Each row was made from one path, in order. Every step used is in the known rows, and no mark comes twice. Write each row's path.
Known rows
c > m > h: [ 16.9 -15.5 -22.0   8.3  22.8 -31.9  15.1  22.5  -1.3  26.6  -0.5  -8.7
 -20.4 -30.2  -6.5  16.7  17.1 -29.1   2.0 -14.4 -78.4 -15.3  36.5 -20.2
  22.2  25.3 -32.5   6.4 -37.5]
r > c > m: [ 20.5 -51.8 -12.9  31.6 -22.2  -8.2   4.6  -6.7   6.1 -11.2  -9.9 -11.5
 -22.9   3.0  10.9   6.9   2.7 -12.2  14.3  -8.9 -50.4 -11.8   8.0  -9.2
   5.4  10.8  40.6  25.5 -35.6]
b > a: [-31.5  11.3  -1.0   9.4  49.6  11.6  -1.0  -5.6   9.4   2.3 -40.4 -33.2
   5.9  -2.5 -16.6  14.6  18.3 -38.2  29.2  30.3 -38.2   5.2  17.4  -9.0
  -4.7  13.9   0.3 -13.9 -27.1]
m > h > r > c: [ 25.1  17.7  -0.7 -21.0 -22.7   9.1 -15.7  18.7 -16.5  17.7  -3.5 -22.6
  -3.9 -12.4  -3.1  -2.9 -16.2   4.0  -5.5   7.5  -9.3 -33.0 -26.7   8.3
  -7.3  30.3  14.7   8.2   0.1]
m > h > u: [  1.5  24.4   3.6  -1.0  46.3 -11.0  16.0 -10.9 -15.5  34.9  35.4 -12.4
  -6.5 -18.5   4.6 -18.3   1.6 -21.0   0.6   3.2 -44.5  -7.6  23.8 -35.7
 -11.3  26.1 -27.0 -22.8   0.7]
m > h > r > d: [ -2.6  44.8   3.0 -25.6 -21.2 -14.2   5.3   2.5  24.5  -0.5 -16.6   5.6
   1.6  21.0 -26.4  12.9 -27.3  -0.3   3.9  11.2  10.6   6.0 -14.9   1.2
  14.2  -5.9  19.0 -32.3 -13.0]
a > b > r: [  8.7 -12.9   2.5 -15.0 -19.9  -8.9  15.0  -1.6  27.0 -14.4 -28.1  22.8
  21.2 -16.6   3.8  26.3  22.2  17.2  12.4  15.7  42.2  34.2 -11.8  27.8
  21.1 -11.5  -6.3  15.2  19.8]
a > b > r > h > j > c: [-14.0 -48.7  15.0  -3.4   9.0  43.8 -49.1 -38.8 -26.7 -40.2  17.5 -20.0
  -6.1 -22.5  43.5 -21.1  -1.2   9.9  -6.7   3.8  49.1  10.6 -21.8   6.0
 -27.3 -15.8 -18.4   1.1  -4.1]
m > c > r > b > a: [  4.1  22.3 -14.5  -7.3  -0.5  40.8  -2.1  22.5  23.4  29.2 -32.7 -14.1
  10.3  19.4  -6.8  22.0  11.6  -4.6  19.6  -1.9 -22.2  12.5  23.8   8.3
  -8.5  16.7  -8.5  -4.0 -16.6]
j > c > r > d > f: [  4.7   5.4  19.0  -6.8 -12.3  -2.9  24.5  11.4  -7.5  19.2  16.7  20.2
  35.5  15.4 -16.8  16.9   5.9 -21.1 -13.7   2.1  42.2 -20.3  27.6  16.4
 -40.9  -9.5  25.4 -22.2  11.5]
m > c > r: [ 18.4   5.9  -5.1   1.6  -4.6  -4.5   9.1  46.7   7.3   7.0  -9.2  27.6
  -0.1  30.0 -34.1   4.5  16.9  16.6  15.3 -27.4  34.9 -35.4   9.6  16.5
  10.5 -13.8  13.0  -1.9  37.6]
j > c: [-25.3 -35.7  39.4  25.0  -1.3  19.0 -38.1 -31.5 -19.3 -23.0   1.4  -9.6
   3.2   2.5  28.8 -32.1  23.7 -18.5  -1.0  23.7  30.0 -20.5  25.1   7.6
 -29.9   4.0  18.9  11.0 -16.4]
f > d > r: [ -6.0   1.8  54.2  51.6  16.0  -8.3   1.5 -19.1  32.2  -1.4 -27.0 -55.8
   2.8  33.3   4.1 -13.8  -2.1  54.5 -14.7  -4.8   6.7   7.1   0.3  39.7
  37.8 -17.0   4.0  11.2  18.7]
d > f: [-11.9  -1.4  19.0  20.0  10.0 -20.8  31.2   1.0 -13.5  20.3  26.1  18.7
  44.9 -19.9 -10.7   6.2  19.7 -33.6 -14.6  25.2   1.5 -30.9  31.0   1.6
 -30.3  13.5   2.5 -11.9  10.1]
r > c: [ -1.4  -9.2  16.5   3.3 -35.8  13.7   0.1  -8.3  -6.2  -2.1 -24.0 -35.4
   1.2  -2.4  14.3  -5.5  -1.1   4.3  -0.9  11.1 -12.6 -28.9 -16.9   1.2
 -19.8  19.0  36.0  17.2  -5.8]
m > c > r > h > j: [-10.9  -1.4 -20.7 -12.1  26.3  15.1 -12.8   2.7  -3.9 -20.0  22.7 -15.0
 -18.0  -7.2  -7.1  -5.0 -29.9  31.2  -3.2 -33.7  12.7  -0.6 -47.3 -10.3
  10.6 -22.5 -24.5 -34.2  23.1]
a > b: [ -5.3 -40.0  -0.7  -1.7  -4.4   8.9  31.5  -1.2  36.8 -16.9 -23.3  11.8
  36.2 -20.6  16.2  12.4  47.5   0.8  39.0  47.6  16.9   5.8   9.1 -24.2
   3.2  -1.1   1.0  -2.6   1.9]
a > b > r > d: [ -0.9   8.6  13.6 -25.7 -51.4   0.1  27.0 -19.2  43.0 -25.3 -47.7   9.5
  13.4  16.5  -1.7  34.2  -5.2  17.2  13.1  11.5  45.3  42.3 -20.7  16.6
   9.1 -31.6  26.6  -3.8  -2.4]
b > r > c > j > h > m: [-11.5   4.1 -28.5 -32.0 -15.2  -5.4   4.8 -15.6 -13.8   6.3  -3.7  20.1
 -21.3 -18.9  13.6  -7.3 -19.8   7.5 -14.4 -10.7  18.5  40.5   1.0 -13.8
  15.4 -14.4 -27.6  49.6  -6.5]
h > m: [-23.0  -8.6  -9.9   6.4   6.5  -3.4  19.4 -17.2  14.3  -6.4 -25.3   1.4
   6.1  -4.3  12.5  -6.3 -20.8  17.6   5.6  20.4  31.5  19.8  14.2 -12.7
  27.7 -16.5 -14.7   4.9   0.6]
m > c: [ -4.1  -7.6  23.6  35.4 -21.7   6.9  -1.0  -8.9 -18.9 -25.4 -23.2  23.9
   6.8   1.7  -3.6 -13.1  14.5  -5.3  -1.3  10.7   4.9 -45.4   5.1  -9.4
 -19.7  -4.4   0.9  31.8  14.5]
c > r: [  1.1  11.2 -10.2 -10.0  12.9 -22.6  15.6  46.7  32.6  19.2  -1.0  10.8
   3.4  29.6 -33.3   8.1  14.9  15.9  23.6 -23.5  25.0  -9.5  11.5  17.9
  32.1  -5.3  24.9 -31.2  26.9]
m > h > j: [-25.1   6.8  -3.4  -5.3  28.8   6.3  -1.2   2.6  -6.7   0.0  13.7 -18.8
  11.0 -46.4   8.6   7.0 -30.4   8.9  -5.0 -13.0  -8.1  -4.3 -20.7 -15.9
  12.6 -11.1 -31.6 -27.0  -8.4]
b > r > d > f: [ -0.4  19.6  22.7  -3.8 -23.6 -19.1  34.0 -10.8  -2.0  12.2   2.7  21.5
  38.5  -1.6 -16.0  27.8  -6.5 -19.1 -24.1  10.7  29.9  -0.1  10.2  23.0
 -30.7  -9.7  15.3 -10.9   9.2]
j > h > u: [-17.6  24.9   0.8 -22.4  26.2 -12.6  10.3 -38.9  -7.7  31.8  45.1   6.9
 -20.9  -6.5 -10.4 -38.3  12.6 -27.1   3.6   3.4 -17.8  -3.7  25.2 -39.1
 -15.8  21.5  -8.8   4.5   2.1]
f > d: [-30.8  -9.5  24.5  51.0  10.3 -35.0   9.5 -51.5  31.4   0.8 -28.8 -30.3
  28.4  21.0  24.5 -15.5  -7.0   8.2  29.5  43.3   4.6   7.9  12.2  -1.2
  27.1 -10.4  26.8  16.2   3.7]
j > c > r: [  4.3 -12.7   7.2  -6.0   9.8   3.0 -18.8  31.8   6.9   9.7   8.9   4.8
  -1.3  30.4  -9.7 -10.2  23.2   8.7  15.1 -18.9  51.5 -15.8  24.1  28.1
   4.4  -6.9  25.9 -16.7  16.6]

Write each row's path
[ 12.2   9.9   5.9  -7.9 -31.2  12.2 -18.5   4.4  -4.9  -0.9  -6.6 -14.9
   2.9   5.7  -2.1 -10.2 -19.4  10.6   1.6  16.8  10.5 -27.0 -34.3  11.6
  -9.3  20.1  42.1   6.3   7.9]	h > r > c
[ -4.8 -14.8   1.8 -10.9  16.2  18.2 -25.8  27.9   2.0  -1.4  20.2   2.4
   2.0  17.9  -2.0  -8.6  -0.8  20.2  12.9 -28.3  65.8  -9.3   2.9  24.3
   3.6 -23.2  20.7 -26.7  19.1]	h > j > c > r
[-18.4 -10.7  12.6  52.0  -8.0  -7.5  -9.2   9.3 -23.4 -49.8  12.2  49.6
  11.4   6.7  21.7  -8.8  10.1 -13.8  -1.1  -2.1 -36.6   3.0 -12.4 -19.6
  -6.9 -21.4  19.6  13.9  -1.0]	m > c > j
[  0.5   6.3  12.9   4.0  28.7  -5.8  -4.3  -5.8  11.4  -6.6   2.3 -58.6
 -48.1  14.7 -14.6 -19.3  16.0  32.0 -30.6 -23.8 -48.6   1.4 -20.7   6.5
  18.9  16.6 -41.4 -17.4  11.3]	d > r > h
[ 12.8  -8.9  -7.3  11.3 -15.5  11.7  -1.3 -18.2 -28.7 -25.4 -28.5  14.6
 -22.4  -3.2   3.9  -9.1 -13.0  17.7 -17.3  -3.1  23.1  -8.3  -7.9  -6.5
  -3.8 -16.2 -48.1  45.3  25.7]	b > r > h > m > c
[-12.6  19.8  -2.3  -6.1  21.9  -7.7   1.1 -31.0 -28.7  11.5  55.2  33.0
 -20.4  -5.6   2.6 -39.1   9.7 -28.9  -3.4  -5.4 -31.5   1.2  14.7 -47.7
 -24.6   8.7  -6.4  16.0   3.9]	m > c > j > h > u
[  8.3  31.7  10.2  -9.4  -7.0 -17.3  26.7   7.9  -8.7  25.0  21.4  24.4
  38.3  -5.9 -24.3  19.8  -8.8 -30.1 -19.4  19.7  14.5 -20.5  14.4   4.8
 -29.2   3.5   5.5 -26.8   5.3]	m > h > r > d > f
[  8.6  39.2 -11.3 -12.0  23.0 -26.4 -13.1  29.9   2.6  20.8  15.5  15.3
   4.5 -13.5 -27.7  -2.3  -9.0  -6.5   1.9  15.0  -5.0 -17.7  -4.2   4.1
  28.8  23.3 -14.7 -25.2   6.9]	m > h > r
[  8.3 -68.5   1.9  39.7  15.0  17.2 -35.2 -23.7 -10.1 -34.7  20.3 -18.6
 -39.4   2.8  22.0 -14.2  -3.7   2.0  -7.3 -28.4 -18.6   6.2   5.1   2.0
   2.9 -11.7   0.7   7.2 -32.6]	d > r > h > j > c > m
[ -7.5   2.0  -0.4  23.1 -16.8  -4.2 -22.7  15.2 -16.0 -34.1  22.5  24.0
   8.8   9.1  24.7  -9.9 -12.8  -1.9   0.6   0.5 -31.5  15.1 -39.4  -5.6
  -0.4  -3.8  49.5  -6.5  -6.0]	h > r > c > j
[  1.7   8.3  -5.0  13.0  -9.1  -7.5 -20.4  28.2 -24.4 -21.4  25.2  16.5
   5.9  -2.2  22.7  -4.2 -10.6  -6.0  -6.1  -6.0 -48.0  11.1 -36.1  -8.8
  -0.8   3.6  28.9  -3.0 -11.5]	m > h > r > c > j
[ -4.8  -9.9   3.0  41.8   2.2   6.3 -11.7   9.7 -28.9 -49.5   7.3  29.3
 -13.3  11.1  24.6 -13.6  -7.4  17.4 -21.7 -21.8 -31.6  23.5 -21.3 -14.5
   3.9 -29.1 -16.9  20.3   6.8]	d > r > h > m > c > j
[  7.2   4.0  17.4 -10.8 -27.4  -9.4  42.0  -6.1   2.8   8.5  -0.8  27.9
  46.6  -8.8  -8.3  33.7   6.2 -16.0 -14.3  18.4  38.3   4.5  10.3  16.3
 -32.5 -13.5   9.2  -7.3  11.8]	a > b > r > d > f
[ 12.0  13.7  14.4  -3.5 -20.3  -8.5  36.9  17.6  -7.4  18.7   9.4  31.2
  36.0  15.0 -28.1  23.8   3.6 -18.0 -13.0  -1.3  33.8 -28.3  21.2  10.4
 -37.5 -14.0  19.3 -15.3  20.1]	m > c > r > d > f
[ -0.9   9.5 -12.0 -16.0  13.0 -27.0  -7.5 -17.6   3.1  -8.1  -1.4 -25.1
 -38.5  -1.4 -10.3  -4.7   6.9   9.8 -14.9  -9.9 -29.8  21.9 -27.7   9.9
  20.2  15.8 -36.9  -4.9  13.7]	b > r > h
[ 20.2   9.3 -25.4 -22.3  -5.5  -0.3  11.5  39.1  -1.0  20.7 -10.3  34.3
 -14.5  20.3 -34.2   0.6   5.2  19.6   8.1 -33.2  52.3 -21.1  17.9   7.6
  14.3 -20.0 -13.0  21.9  38.2]	j > h > m > c > r
[ 39.3 -18.8  -7.3  16.6   8.3 -15.8   7.4  15.6  -6.8  32.8 -13.8 -47.2
 -25.4 -18.1   6.6  12.8   2.6  -1.2  -9.6 -25.3 -75.8 -16.9  18.9  -1.0
  16.7  23.2 -27.0  30.7 -30.6]	f > d > r > c > m > h
[ 18.9 -30.8 -10.3  13.4  21.1 -13.9  -8.7  12.0 -21.0  18.1   6.5 -11.7
 -23.8 -30.0  10.6   3.4  22.4 -34.7  -3.0 -13.6 -61.3 -20.6  42.9 -12.9
   1.5  25.8 -31.1  18.2 -43.6]	j > c > m > h
[-15.2  46.6   1.1 -40.2 -34.0 -13.9   1.8 -18.0  30.1  -0.4  -8.3  19.0
  -7.6  28.1 -35.7   0.1 -18.7  -4.4   4.6  13.2  31.4   8.9 -12.3  -3.1
  11.5  -8.1  32.9 -12.2 -10.1]	j > h > r > d
[-11.9   2.4 -17.1 -23.3  -7.2   4.7   6.1  -9.3 -10.8   5.8  -2.8   4.5
 -25.4 -11.7   9.7 -15.0 -15.6  17.7 -22.6 -17.5  10.3  29.7   2.9 -16.0
  14.8 -13.7 -29.5  42.5  -6.2]	d > r > c > j > h > m
[ 39.8 -58.2 -20.2  15.2 -34.8  -3.1   8.1  -3.9   9.7 -14.9 -19.6  -0.2
 -17.7  -4.3  13.8  22.7   6.6  -0.5  15.4 -11.9 -26.5  10.2  -4.0   7.9
   8.8   3.8  28.3  39.1 -23.9]	a > b > r > c > m
[ 11.7  18.9  -4.0 -34.5 -35.8   7.7 -20.0  -1.6 -11.2  17.5   2.7  -8.3
 -13.0  -4.3 -13.7 -17.0  -8.9  -0.2  -5.3   7.8   8.8 -32.8 -25.2   3.4
 -11.8  28.3  25.0  25.9   2.4]	j > h > r > c
[ -5.5  24.4 -15.7 -12.9   7.3  30.8   1.8  23.3  36.0  34.7 -27.5 -23.3
  12.8  18.5  -6.2  23.7  11.0  -3.1  23.1   0.8 -28.0  25.5  22.2   9.1
   3.6  19.4  -3.3 -18.1 -22.9]	c > r > b > a
[  0.4 -13.6 -31.5 -20.0  26.2   4.7  -2.1  -3.4  -0.7   1.7  -4.7 -17.7
 -30.0  10.0   7.6 -13.7 -14.0  24.9  -1.4  -9.8  28.4  23.4   6.5  -9.0
  19.4 -11.0 -41.4  -5.2  12.8]	j > c > r > h > m
[ -9.5  33.0 -10.2  -5.1   5.3  31.3 -12.1   4.3  30.0  22.2 -21.8 -14.4
  17.6  10.4  -2.8  14.2  -1.3 -10.1  17.7  25.9 -25.9  25.1  11.6   6.3
   2.0  26.4  -2.6 -17.2 -28.3]	h > r > b > a
[  0.3 -18.5   1.8  11.8 -30.0   1.6  -6.0  11.0 -11.6 -37.0   2.9  20.3
  13.6  -5.5  37.2   9.4   3.3   5.3  -0.3  -5.7 -24.4  36.6 -37.8   2.5
  -4.2 -13.0  33.0  16.1  -3.9]	a > b > r > c > j
[ -1.6  37.6 -16.5 -13.6  11.7  28.9 -11.0  13.9  20.7  36.3 -20.3 -20.5
  12.3  -1.5  -2.5  19.5   0.3 -15.8  11.7  18.5 -41.1  19.9  15.9   1.5
   1.9  34.1 -21.4 -13.5 -32.0]	m > h > r > b > a
[ 14.0  12.4   3.9  -7.8 -19.0  -2.5  40.2  16.0  -8.7  18.5   3.5  32.3
  35.9  12.4 -21.5  24.5  -8.7 -10.1 -14.2  -2.0  48.4 -17.0  22.6   8.7
 -32.6 -21.5   7.9 -11.1  23.3]	h > m > c > r > d > f
[-21.9 -34.4  20.1   3.0  12.5  34.9 -56.7 -40.6 -33.7 -37.8  21.6 -25.3
 -16.1 -15.3  35.9 -28.6 -13.7   7.7 -16.2  -4.8  39.7   6.1 -21.6  11.2
 -24.6 -14.6 -14.4  -2.7  -5.9]	b > r > h > j > c
[-14.6 -11.6 -16.8 -19.7  18.2  13.8  -8.9 -19.6   6.0 -30.7  13.0 -18.9
  -6.7 -30.6  13.0   6.0 -27.3  32.3  -2.1 -12.0  16.3  32.2 -57.5  -5.7
  15.3 -22.0 -34.1 -25.3  14.2]	a > b > r > h > j
[ 23.6   4.8 -18.5   2.2  22.0 -20.0 -28.1  22.4  -7.6  12.0  24.8  19.1
 -11.6  -9.5 -17.3  -3.2  -4.4 -17.6   3.5   6.0  -9.5 -15.1   8.5   4.7
  22.9  19.3 -10.3  -9.2 -12.9]	j > c > m > h > r
[ 10.4   5.1  -8.4 -14.0  35.7  -5.1   8.0 -34.4  -3.1   3.3  34.5 -11.8
 -25.6  -1.3   8.4 -19.4   4.9   1.4   3.1   5.0 -19.4  27.5 -12.7 -23.9
  -7.3  12.2 -28.1 -21.2  22.8]	a > b > r > h > u
